Each row was made from one path, in order. Every step used is in the known rows, and no mark comes twice. Write each row's path.
Known rows:
ruvil/kebe/dosoto/vadun/bibe/teto/mevu: [-10.0  -1.7  27.3  -2.2  11.4  -5.2  65.5   8.4 -51.8  22.6  60.5 -27.1
   2.1 -31.1  -0.4  19.7 -47.1  -1.1 -21.2  10.2  -3.2 -14.6 -12.6]
kebe/bibe/teto/mevu/vadun/ruvil: [ -7.3  14.0  12.3  -0.4  54.3 -39.9 -13.8  25.0 -43.9   2.4  54.3 -31.3
  -4.7   3.9  76.1   7.7 -33.2 -14.7  -2.9 -31.0  -6.9  18.0  46.3]
dosoto/vadun/bibe: [ 10.3 -20.7  20.3  -0.7 -25.4  -5.3   7.3  -3.9  16.3  26.9  39.1  -1.7
 -24.8  -2.7  16.8   2.4 -31.4  20.0 -25.6  12.2  -9.8 -16.3 -40.5]
mevu/kebe/bibe/teto/dosoto/vadun: [-37.9  14.8  -1.4  -0.1  49.1 -22.6  68.0  14.4 -46.2  12.2  33.4  12.5
  11.5  10.0  34.1   8.5 -65.4   1.3 -11.0 -36.6  16.3   2.7 -16.6]
vadun/ruvil: [  3.2  16.3   4.7  18.9  -2.8 -11.1 -27.8   4.7  -5.5   8.8  30.8  -8.8
 -11.5   5.9  41.8  -1.3 -30.6  -9.8  -0.8  11.8  -1.6  -8.0  19.9]
kebe/bibe/teto/dosoto/vadun: [-28.0  12.2  16.1  -2.5  50.3 -11.9  58.5   7.2 -27.4  16.2  32.2  21.4
  17.1   7.5  29.0   7.6 -62.0   3.7 -16.0 -46.3   5.7  -2.2 -17.4]
kebe/mevu/vadun/ruvil/teto: [ 16.8   0.9  -8.3  -8.9  35.0 -41.8  -8.5  44.6  -9.0  27.6  40.9 -53.3
 -36.6  14.9  82.9  17.1 -65.5 -12.8  23.5 -28.9  44.1  47.1  48.2]
teto/bibe/kebe/mevu/vadun: [ -1.3   0.7  -4.1 -33.6  32.2 -56.2  25.1   8.1 -38.2 -16.1  21.4 -19.1
  -2.1 -14.5  64.6   6.2 -14.0  -3.1  19.0 -13.8  20.6  62.3  -7.2]
kebe/mevu/vadun/ruvil: [  8.6  16.3  -3.9 -10.7  27.1 -40.7 -38.7  10.4 -19.2  -2.1  39.0 -35.5
 -22.5   9.9  85.6   6.5 -36.4 -10.9   9.7 -12.3  12.5  44.8  42.6]
dosoto/vadun/ruvil/kebe/bibe/teto/mevu: [-17.4  -5.6  17.9  -7.4  13.3 -30.2  40.8  12.0 -48.2  10.6  58.5 -30.7
  15.5 -21.5  19.0  17.4 -59.4  -7.5 -22.2 -18.9  -4.0  -3.8   6.4]
ruvil/kebe/bibe/teto: [-23.9   8.6   7.5 -12.5  18.1   0.0  71.2  23.5 -33.0  11.6  17.4 -11.0
  13.6  23.3  20.9   9.1  -8.1 -25.5  11.5 -13.8  17.3   6.0   7.7]
mupi/vadun/ruvil/kebe/mevu: [ 10.4  22.9  -3.8 -20.0 -17.0 -25.2  16.1   5.3  -9.6   1.9  27.8 -37.2
  -5.6  -9.9  31.7  13.1 -41.6  -5.1 -16.2  28.2  38.7  55.4  22.8]
ruvil/kebe: [-28.7  -0.8 -14.1  -9.2 -15.2  -2.0  20.7   4.6 -25.9  19.0   4.4 -18.2
 -16.7  -4.7  -8.8  20.2   5.5  -2.7  -2.4  17.0  28.3  14.3 -14.5]
dosoto/vadun: [-16.9 -12.5   0.2 -22.4  -6.6 -12.8   0.4 -16.0  11.4  14.7   6.4   7.3
 -11.2  -6.1  18.7  -6.0 -39.1  15.2  -5.6 -23.8  -6.3  -3.8 -20.8]
teto/dosoto/vadun: [-23.2   4.5   5.6   0.8  31.3 -12.8  23.9  -6.2 -15.5  17.2  22.8  22.0
   1.8  -8.4  12.0  10.4 -56.4  19.4 -23.5 -30.8   5.1   0.5 -27.7]
ruvil/teto/dosoto: [ -1.9  13.6   2.1  31.7  62.1  -4.4  48.5  41.8 -28.2  26.6  26.3  -3.3
   2.5   3.0   3.8  29.7 -49.0  -0.6  -7.4 -20.2  41.1  12.4  -0.1]
mupi/vadun/bibe/kebe/mevu: [ 32.1   8.0   9.6 -21.4 -12.1 -12.0  48.9  -4.7  -0.9  -4.6  35.4 -20.5
  -2.0 -12.2  27.7 -11.1 -33.1  -3.5  -9.5  50.9  13.9  31.7 -14.9]
bibe/teto: [-23.1  10.5  11.0  -6.6  24.7  15.6  41.3   7.2 -21.2   8.8   5.5  -2.9
  -9.6  21.2  23.5 -14.5 -13.2  -9.9  21.4 -14.6  11.7 -11.6   8.0]
mupi/vadun/ruvil/kebe/bibe: [ -5.2  22.8   4.9  -5.1   2.7 -21.2  33.2  26.1  -5.2  10.3  25.6  -6.1
  19.3   3.7  26.6  15.1  -7.5 -15.9 -26.5   7.5   5.4  28.8  21.6]
bibe/teto/dosoto/vadun/ruvil/kebe: [-52.1  19.9  -0.7   2.7  16.3 -10.3  37.0   8.6 -52.2  40.5  48.7  -8.9
 -29.0   6.6  44.8  18.2 -59.5  -4.3  -5.7  -0.6  35.5   2.1 -12.9]

Write each row's path:
[-35.7   4.2 -10.1  -9.5 -21.9 -18.7   2.6  -2.5 -24.6  34.8  35.9 -19.4
 -31.7  -2.5  36.5  14.8 -42.2   0.4  -6.5  11.0  22.3   5.0 -10.4]
dosoto/vadun/ruvil/kebe
[ 13.5  -3.6 -16.9  16.2  12.1 -54.8  27.3  49.4 -40.3  -4.2  51.0 -44.2
  29.5  -9.3  23.3  27.0 -46.3 -18.2 -12.7  -3.6  10.3  14.7  32.8]
vadun/ruvil/teto/mevu/kebe/bibe
[ 12.5 -11.7 -19.2   6.5  13.2 -48.3  40.8  46.5 -36.4  -8.0  34.7 -41.0
  34.9 -15.1   0.4  28.5 -30.7 -13.7 -13.1  -9.0  11.0  20.1  21.4]
ruvil/teto/mevu/kebe/bibe
[ 12.9 -17.9  17.5   0.6  23.1 -22.7 -12.6  19.5 -22.7   9.7  47.7 -31.0
 -29.2 -15.8  24.1  16.6   1.9  17.2 -29.1   6.6  -9.0  13.4  -6.7]
teto/mevu/vadun/bibe
[-17.6  -0.9  12.5   2.6  -8.0 -28.9  61.1   0.4 -35.3  -6.2  22.7  25.2
  17.3 -29.3  13.8  -5.4 -12.2  -1.7   7.2  23.9   1.1  -7.0 -55.8]
teto/bibe/kebe
[ 26.7  -0.6   7.2  -3.0 -15.8 -54.7  52.0  16.3 -28.2  -4.3  54.6 -24.9
  13.2 -25.7  48.9  12.3 -72.1 -14.7  14.7  23.4  31.9  33.8 -15.6]
vadun/ruvil/teto/bibe/kebe/mevu
[-15.1  29.0  19.5  24.7  71.3   1.1  74.2  28.6 -48.2   2.3  31.1  17.4
  37.1  16.7  13.1  17.8 -28.9 -15.0 -11.6 -25.8  14.3   2.8   2.1]
kebe/bibe/teto/dosoto
[  6.9 -12.5  21.3  18.5  12.3  -8.6  34.6  23.4  -3.7  43.7  58.9  -1.8
 -26.7  -1.8  18.1  20.8 -64.1  21.0 -30.4  -1.4  14.5  -6.8 -40.0]
ruvil/teto/dosoto/vadun/bibe
[ 23.2  -8.1   4.8 -14.3 -13.8 -49.4  66.6  13.8 -24.6  -8.5  37.8 -21.0
  19.3 -27.8  26.5  12.4 -56.2  -9.5  16.0  18.1  35.1  38.7 -28.3]
ruvil/teto/bibe/kebe/mevu
[-13.3  -8.6   6.8   2.0  -1.1 -34.5  75.7  24.0 -29.5  13.0  28.6   8.8
   4.7 -24.9  23.8   0.2 -35.0  -4.0  18.6  11.2  20.8  -0.9 -46.4]
ruvil/teto/bibe/kebe
[  8.1 -20.0   9.3   3.5  12.5 -38.1  -1.8  22.7 -15.9  26.3  55.7 -45.0
 -12.3 -31.5  17.5  19.7 -84.9   8.8 -17.4 -21.6   7.1  -2.0  15.0]
dosoto/vadun/ruvil/teto/mevu
[ 20.7  -1.9   7.3 -14.3 -22.0 -45.0  54.2  -4.4 -27.2 -23.1  32.8  -8.4
  29.3 -32.2  19.9   6.6 -38.5  -7.7   8.2  27.4  18.5  31.9 -35.9]
teto/bibe/kebe/mevu
[ -2.1  46.7   7.6  12.3  36.6   0.3  85.5  30.8 -49.7  -0.3  36.5 -10.1
  25.9 -20.9  13.6   0.8 -23.8 -16.2 -10.9  25.2  -2.6   3.4  35.0]
mupi/vadun/bibe/teto/mevu/kebe/dosoto
[-15.3  -1.9   8.4 -23.5  67.9 -34.5  13.6  22.3 -46.4  -6.1  24.5 -31.9
   1.5  -5.5  42.4   9.3  -4.1  -4.3  -2.4 -50.6  -4.9  30.7  31.3]
kebe/bibe/teto/mevu/vadun
[ 36.0  -8.7   3.4 -12.3 -25.6 -20.6  37.4  -7.8 -15.9  -5.3  45.1 -29.7
   0.0  -9.2  26.5   2.1 -34.1 -13.2   4.4  53.1  12.6  19.3 -27.8]
vadun/bibe/kebe/mevu
[-17.7  45.4  -5.4   0.9  29.8  -9.1  32.2  17.5 -46.6  22.7  31.2 -10.2
   5.3   0.0  51.8  25.2  -9.5 -33.6  16.5  10.0   7.1  24.4  37.0]
mevu/vadun/ruvil/kebe/dosoto
[-17.8  14.2   7.6   0.0  51.2 -29.2 -23.0  16.8 -45.4   8.2  48.3 -32.7
 -27.4   0.4  75.0   0.9 -35.1  -5.5   2.5 -24.3   1.4  11.7  42.6]
bibe/teto/mevu/vadun/ruvil
[  3.0   9.9  26.3  18.7   4.4 -51.9  54.8  42.2 -10.0  23.7  50.5  13.6
  20.4 -29.0  42.8  23.6 -77.6   3.6  -0.7 -25.7  13.6  12.4  -5.5]
kebe/dosoto/vadun/ruvil/teto/bibe
[ 10.3  24.8  13.7   3.7  37.7  -5.7  61.5   7.1 -50.2   9.6  50.1  -4.5
  17.9 -22.7  34.9   8.5 -10.9 -27.1   9.2  33.4 -24.3  -4.0  -1.0]
teto/mevu/vadun/bibe/kebe/dosoto
[-37.0  40.1  11.4  17.5  86.3 -14.3  62.5  40.4 -73.6  17.0  47.3   0.7
   7.8  23.0  54.7  27.8 -33.8 -20.5  -7.4 -28.7  31.8  23.0  14.8]
mevu/vadun/ruvil/kebe/bibe/teto/dosoto
[-26.9  37.8  15.0  29.9  59.2  -4.7  72.3  33.5 -64.8  15.3  51.0   5.1
  22.4  17.8  29.9  28.1 -39.7 -21.1 -12.2 -10.9  28.4   5.0   4.1]
vadun/ruvil/kebe/bibe/teto/dosoto
[-14.9 -10.6 -28.6   5.8   4.1 -50.0  13.2  32.0 -50.7  14.5  48.4 -53.6
 -20.3 -23.8  26.9  16.5 -78.8   5.3  -4.6  -1.8  29.0   5.8  14.7]
dosoto/vadun/ruvil/teto/mevu/kebe
[-20.9  13.4  -6.0  -2.8  23.6 -10.3  65.8  30.1 -41.5  -6.4  16.0 -11.8
  19.3  26.5  33.0  -3.0 -14.1 -25.9  19.2 -14.7  14.9   1.7  19.1]
mevu/kebe/bibe/teto
[ -4.6 -11.4   6.3  -5.8  19.2 -16.6  25.9   2.0 -42.8  13.4  48.0 -21.7
 -30.7 -15.3  38.6  -3.6  -6.0  -1.6  -1.5  34.4  -7.6  -3.8 -34.0]
teto/mevu/vadun/bibe/kebe
[ -6.1  14.9   7.4 -17.1   7.9  -7.0  32.4 -11.9   2.9  15.5  13.2  18.9
  19.8  -9.5  22.5   0.5 -42.0  -5.2   3.6 -19.9 -19.1  -3.3   1.7]
kebe/dosoto/vadun
[  4.6  31.7   8.7   0.5  34.3   0.8  63.9   6.5 -35.6  15.4  36.7   6.8
   8.8  -1.5  49.9   0.4  -1.8 -32.5  22.7  32.2 -16.8  -0.5  -0.5]
mevu/vadun/bibe/kebe/dosoto
